Each row comes from the steps of one path. Every step used is in the known rows, and no mark comes twice. Write the path behind each row, first mark first.
Known rows:
m/k/w: [ 0.34  2.00  1.81 -3.85 -2.43 -2.12 -3.19  0.83 -4.70 -2.54 -2.62  0.87
  0.65 -0.74 -4.75  1.55  2.04  0.20  3.78  0.54  2.35  0.94 -1.95]
v/h/s/j/m/k: [ 0.33 -5.14 -0.81  1.10  1.63  3.04 -0.22  4.00 -2.72 -2.38 -2.62 -0.13
  0.28 -3.59 -1.05 -0.88  2.32 -5.67  0.73 -1.60  0.74  2.27  1.30]
m/k: [ 3.09  1.19  1.92 -3.02  0.17  0.29 -2.10 -1.66 -4.13  0.84 -0.09  0.23
 -1.17  0.18 -1.89  0.50  4.89 -1.55  0.79 -0.82  2.21  1.36 -2.97]
k/w: [-1.97  3.00  3.27 -0.53 -0.60 -3.17 -2.34  0.22 -1.52 -1.57 -3.39  3.93
  4.85 -4.71 -4.09  3.36 -2.36  1.31  3.16  2.46  2.39  1.00  0.92]
d/s/j/m/k: [ 1.18 -3.07 -2.14 -0.56 -1.46  5.80  3.20  1.76 -2.22  3.20  1.79  0.46
 -1.26 -3.09  0.39 -2.27  2.17  1.09  3.72 -2.14  1.03  6.26  0.89]
w/k/d/x/s/j/m: [ 3.39 -2.14  0.65 -0.07 -1.27  3.17 -0.04  4.06  6.05 -0.90  1.00  0.16
  1.39  2.20  0.97 -1.59 -2.17  4.72 -0.33 -3.02 -4.46 -1.35  0.60]
j/m: [ 0.24  1.91  4.48 -0.06  0.49  0.96  0.85 -3.14 -4.51  4.07  1.56  4.25
 -2.70 -2.69 -4.88 -1.74  2.33 -2.66 -3.05 -1.19  2.99  3.58 -0.34]
k/d/s/j/m: [-1.91 -5.52 -0.70  2.79 -0.85  4.76  5.20  2.58  0.61  3.78  1.52  1.56
 -0.61 -3.94  1.55 -2.53 -4.21  1.90  2.95  1.68  0.86  1.49  3.48]
v/h/s/d: [-3.03 -1.17 -1.14  5.33  3.07 -2.01  0.30  2.01  0.06 -3.75 -2.90 -1.83
  1.09 -2.26  1.23  2.12 -2.25 -5.75  0.81  1.71  1.69 -2.71  3.15]
w/k/d/x/s: [ 2.92 -0.05  1.44  1.86  0.43 -0.07 -1.02  2.53  6.23 -0.24  0.11 -0.81
  2.73  3.61  3.16  0.43 -2.65  4.95  0.28 -0.41 -2.57 -4.04  1.48]
w/k/d/x/s/h: [ 1.12 -0.15 -1.46  2.43  0.88 -0.74 -1.04  2.15  7.27 -1.18  1.05 -1.51
  1.81  5.37  3.55  1.62 -2.08  4.14  0.30  0.07 -3.61 -4.59  0.85]
x/s: [ 2.36  3.92  1.26 -1.22  2.53 -3.17 -1.68 -2.66 -2.17 -0.83 -1.43  3.32
  4.52 -1.16  0.44  1.69  4.05  2.57 -3.77  1.93  1.73  1.08 -0.95]
w/k/d: [ 1.20 -0.65  2.44  1.77  3.01  0.59  0.45  1.54  4.16  2.21  0.30 -0.33
  0.64  2.15 -0.48  0.57 -3.40  3.34  2.12 -1.90 -3.48 -0.57 -0.32]
v/h/s: [-1.32 -2.10  1.05  5.13  4.61 -1.17 -0.73  1.43 -1.43 -0.49 -3.51  0.41
  2.87 -3.78  1.74  2.15 -0.11 -5.13  0.28  2.28  3.08 -1.05  3.65]
d/k/w: [-2.00  2.91  2.14 -3.76 -1.63  0.28 -2.68 -0.12 -3.65 -4.91 -2.64 -0.94
  3.66 -3.68 -2.97  3.74 -1.57  3.41  5.69  4.28  1.28  1.29 -2.42]
m/k/d/x/s/h/v: [ 0.21 -1.45 -1.57 -2.89 -3.66 -2.82 -2.70  0.27 -0.10 -1.73 -0.96 -3.72
 -1.72  5.09  3.58  1.04  0.10 -0.75 -3.17  2.20  0.27 -6.12 -1.45]
w/k: [ 3.05  2.31  2.59  0.37  4.12  0.31 -1.47 -0.38  3.09  2.14  0.08  0.16
  1.94  1.55 -1.18  1.89  0.37  2.72  1.56 -3.88 -3.02  2.49 -1.69]
m/k/d/x/s: [ 2.92 -1.15  0.64 -1.57 -3.61  0.04 -1.68  1.03 -0.98 -1.60 -0.15 -0.80
 -0.45  2.21  2.48 -0.88  1.99  0.76 -0.59  2.64  2.88 -5.43  0.26]
h/v: [-0.07  1.88  4.39 -3.47  1.63 -4.37 -2.53 -4.04 -0.84  3.82 -3.76 -1.20
  1.86 -1.36  0.80  3.86 -3.64 -2.10 -5.35 -1.21 -0.76  1.10 -2.64]
k/d: [-1.15 -1.89  3.08  2.07  1.31  0.17  1.54 -0.77  0.44  2.48  0.00  2.30
  1.03 -2.84  0.08  0.36 -3.35  0.09  0.18  3.16  1.99 -2.49  1.55]
s/j/m/k/d/x: [ 3.44 -4.92  0.45 -3.77 -4.63  7.13  0.50  2.77  0.38 -0.60  1.76  1.87
 -1.24 -3.36 -1.80 -3.28  1.51 -1.09 -0.07 -2.91 -0.76  1.63 -0.99]
m/j: [ 6.41  1.82  2.05 -1.01  0.54 -0.75 -3.73 -4.04 -3.04 -0.12  2.02  3.06
  1.46 -2.21 -1.31 -4.48  2.69 -5.12  1.41 -1.22  2.54  2.09 -0.17]
h/s/d/x: [-1.51  3.99 -2.90  4.57  1.06 -3.56  0.24 -1.10  6.96 -2.00 -0.59 -3.60
  0.84  0.22  2.20 -3.08 -1.93 -2.42  1.23 -3.18 -2.48 -4.27  4.26]
d/s/h/v: [-4.68  0.47 -3.74  2.48  2.30 -3.08  1.20 -2.68  0.55  4.73 -0.30 -3.01
 -0.06  1.60  5.40  3.94 -2.65 -0.64  0.23  1.97  0.35  1.33  1.15]
h/s/j/m/k: [ 1.18 -0.89 -2.27 -1.46  2.28  1.74  0.95  0.45  1.32  0.92 -0.38 -0.56
 -0.57 -2.41 -3.57 -6.51  4.11 -2.31  1.26 -7.91 -4.76  5.04  0.16]

Write each row's path:
[-2.90 -1.76 -1.76  2.58  2.76 -1.67  1.63  1.69  5.22  3.84  0.06 -4.67
 -1.09  5.51  3.46  2.07 -6.47  3.34  2.11 -1.32 -4.89 -0.53  0.34] | w/k/d/s/h/v
[-2.00  3.53 -0.79 -2.17 -1.29  1.18  0.15 -1.83 -0.31 -6.03  0.81 -3.97
 -1.04 -0.30 -1.15  2.48 -2.26  0.25  2.70  1.56 -1.04 -0.96 -3.58] | s/d/k
[ 1.56  1.36  3.41 -2.90 -1.39  1.34 -0.05 -1.93 -7.01  2.79  1.52  2.14
 -5.63  0.24 -5.85 -2.93  5.27 -3.30 -1.86 -2.49  2.74  3.51 -2.57] | j/m/k
[ 2.37 -4.83  0.53 -4.41 -2.60  6.47  1.32  2.19 -1.68  0.01  1.46  2.31
 -2.17 -3.46 -4.45 -3.22  1.98 -0.95  0.17 -3.67 -1.64  4.36 -2.66] | s/j/m/k/d
[-0.27 -1.50  0.31  4.04  2.74  1.21  2.44  2.58  4.15  4.04  0.84 -1.61
  0.12  2.52  2.35  0.19 -4.36  4.94  4.49 -0.93 -2.33  0.08  1.99] | w/k/d/s
[ 0.21  5.04 -1.45 -1.04  0.29 -4.04 -0.40 -1.94 -0.18 -4.98 -0.71  0.60
  2.15  0.86 -0.13  1.70  1.18  1.84 -3.24  1.28 -0.18 -0.91 -1.49] | x/s/d
[-3.64  1.66 -1.15 -1.67  2.69 -4.89 -2.40 -4.68  1.12  1.78 -1.27 -1.73
  0.34  1.75  1.23  5.34 -1.67 -3.51 -4.46  0.28 -2.25  0.05 -3.21] | s/h/v
[-5.31 -2.89 -2.94  5.73  1.45  0.05  4.09  0.16  1.58  3.53  1.91 -0.22
 -0.83  0.00  4.17  0.96 -4.02  1.02  3.23  5.28  1.94 -2.26  3.63] | k/d/s/h
[-0.33 -0.67 -0.50 -1.08 -3.95  0.10  0.02 -0.14 -3.57 -0.34  2.41  0.72
 -5.73  3.89 -2.06 -3.13  3.83 -2.05 -3.30  0.88  2.16 -2.47 -0.65] | j/m/k/d/x/s/h
[ 4.24  0.57 -0.90 -3.83  1.47  1.03 -1.31 -0.20  0.76 -3.13 -1.35  3.60
  6.85 -3.89  0.48  1.41  3.93  3.68 -2.65 -0.59 -1.55  3.68 -1.88] | x/s/j
[ 0.35  3.27 -0.13  1.97 -3.44 -0.27 -0.71 -1.01  4.80 -3.68  1.05 -1.00
  0.52 -0.54  2.52  1.80 -3.22 -1.70  0.04  1.09  1.45 -5.32  1.63] | s/d/x
[-0.68  1.81  3.34 -3.54 -3.46 -0.52 -0.99 -0.05 -7.38  0.11 -0.39  2.65
 -4.12 -0.45 -8.12 -2.08  2.97 -1.93  0.49 -1.45  2.94  3.34 -1.75] | j/m/k/w
[-0.28  5.08 -2.11 -3.10 -0.48 -1.99 -0.93 -1.76 -1.57 -7.63 -0.66 -2.35
  1.73  1.44  0.04  2.11  1.33  3.31 -1.17  2.62 -0.92 -0.96 -3.59] | x/s/d/k
[ 0.23 -3.73 -0.41  2.23  1.16  4.42  3.55  4.15  4.17  3.35  1.79 -0.84
 -1.06  1.26  0.11 -2.00 -3.88  4.66  4.05 -3.41 -4.09  2.94  1.20] | w/k/d/s/j/m
[-0.69 -1.01 -1.07  2.89 -1.62 -1.42 -0.39  0.18  3.99 -1.43  0.50  1.07
  2.36  0.79  5.12  1.15 -1.89  1.26 -2.15  5.76  2.13 -7.39  3.09] | k/d/x/s/h
[-2.09 -1.67 -2.48  4.65  3.22  0.35  2.38  2.21  5.14  3.13  1.82 -2.32
 -0.66  4.33  2.70  1.17 -3.89  4.11  4.59 -0.42 -3.35 -0.46  1.46] | w/k/d/s/h
[-1.17 -1.85  1.70  0.07 -2.44  2.18  3.14  0.34 -6.18  4.22  2.31  0.61
 -7.04  1.01 -3.07 -4.40  1.54 -1.56  0.57 -0.04  3.39  1.52  0.47] | j/m/k/d/s
[-1.58  3.44 -2.33 -2.78  2.53 -6.81 -2.73 -4.03 -0.48 -1.32 -2.16 -0.64
  2.85  3.04  1.95  4.41  1.80  0.43 -6.93  1.51 -1.88  0.09 -3.23] | x/s/h/v
[-2.99 -1.85 -1.01  0.71 -2.01  1.38  3.00 -0.02 -5.25  3.40  3.17 -0.19
 -7.89  2.99 -2.69 -3.41  2.12 -2.31  0.61  0.34  2.41  0.93 -0.10] | j/m/k/d/s/h
[-3.80 -2.08 -0.58 -1.24 -2.50 -0.69  2.21 -0.63 -5.32  4.17  1.40 -2.31
 -8.21  3.98 -2.05 -2.58 -0.33 -3.12 -2.00 -0.53  0.76  0.79 -1.25] | j/m/k/d/s/h/v
[ 5.12  0.47  0.38 -1.53 -3.59  2.61 -2.19  0.43  2.66 -2.21  0.20  3.26
  4.66 -3.01  3.02 -0.46  2.79  1.56 -3.72  0.23  1.27 -0.86  1.58] | d/x/s/j/m
[-3.40 -1.06 -1.67  3.52  2.25 -0.38 -0.02  2.18 -1.05 -5.90 -2.85 -4.11
  0.88 -1.67  1.47  2.40 -2.46 -4.48  2.51  2.81  1.09 -2.66  1.45] | v/h/s/d/k
[ 1.00  2.94 -1.27 -0.49 -1.73 -4.31 -4.13 -2.47  3.53 -1.76 -1.19 -0.79
  4.02  2.16  6.31  4.03  0.68 -0.08 -5.89  2.87  0.82 -4.97  0.71] | d/x/s/h/v
[ 2.63 -2.26  1.47 -3.23 -0.31  5.97  0.81 -0.05 -0.32  0.97  1.14  4.49
  1.19 -6.33 -3.88 -1.42  1.88 -0.90 -1.14 -3.99 -1.36  6.42 -1.77] | s/j/m
[-3.60  0.64 -4.33  5.13  2.72 -0.53  2.24 -1.91  0.44  3.80  1.82 -0.14
  0.29  0.20  4.37  2.81  0.44  0.33  3.33  3.24  2.35  1.57  2.53] | d/s/h
[ 1.59 -0.46  2.10 -1.77 -4.36  0.82  0.11  0.27 -4.77  0.43  1.36  1.48
 -4.83  2.23 -2.33 -4.15  3.25 -1.15 -3.23  0.45  3.29 -1.91 -0.04] | j/m/k/d/x/s
[-2.92  4.16 -2.76  3.49  3.81 -4.37  1.48 -2.12  4.37 -1.30 -1.03 -2.95
  0.03 -0.07 -0.86 -3.07 -1.24 -2.34  1.50 -4.03 -3.69 -0.85  2.10] | h/s/d
[ 3.08 -2.01 -0.81 -4.99 -1.74  2.24  0.42  1.66 -2.61 -2.88 -0.02  2.56
  0.77 -1.14 -2.62 -2.58  4.38  2.33 -3.21 -1.28 -1.64  3.06 -2.50] | x/s/j/m/k/d
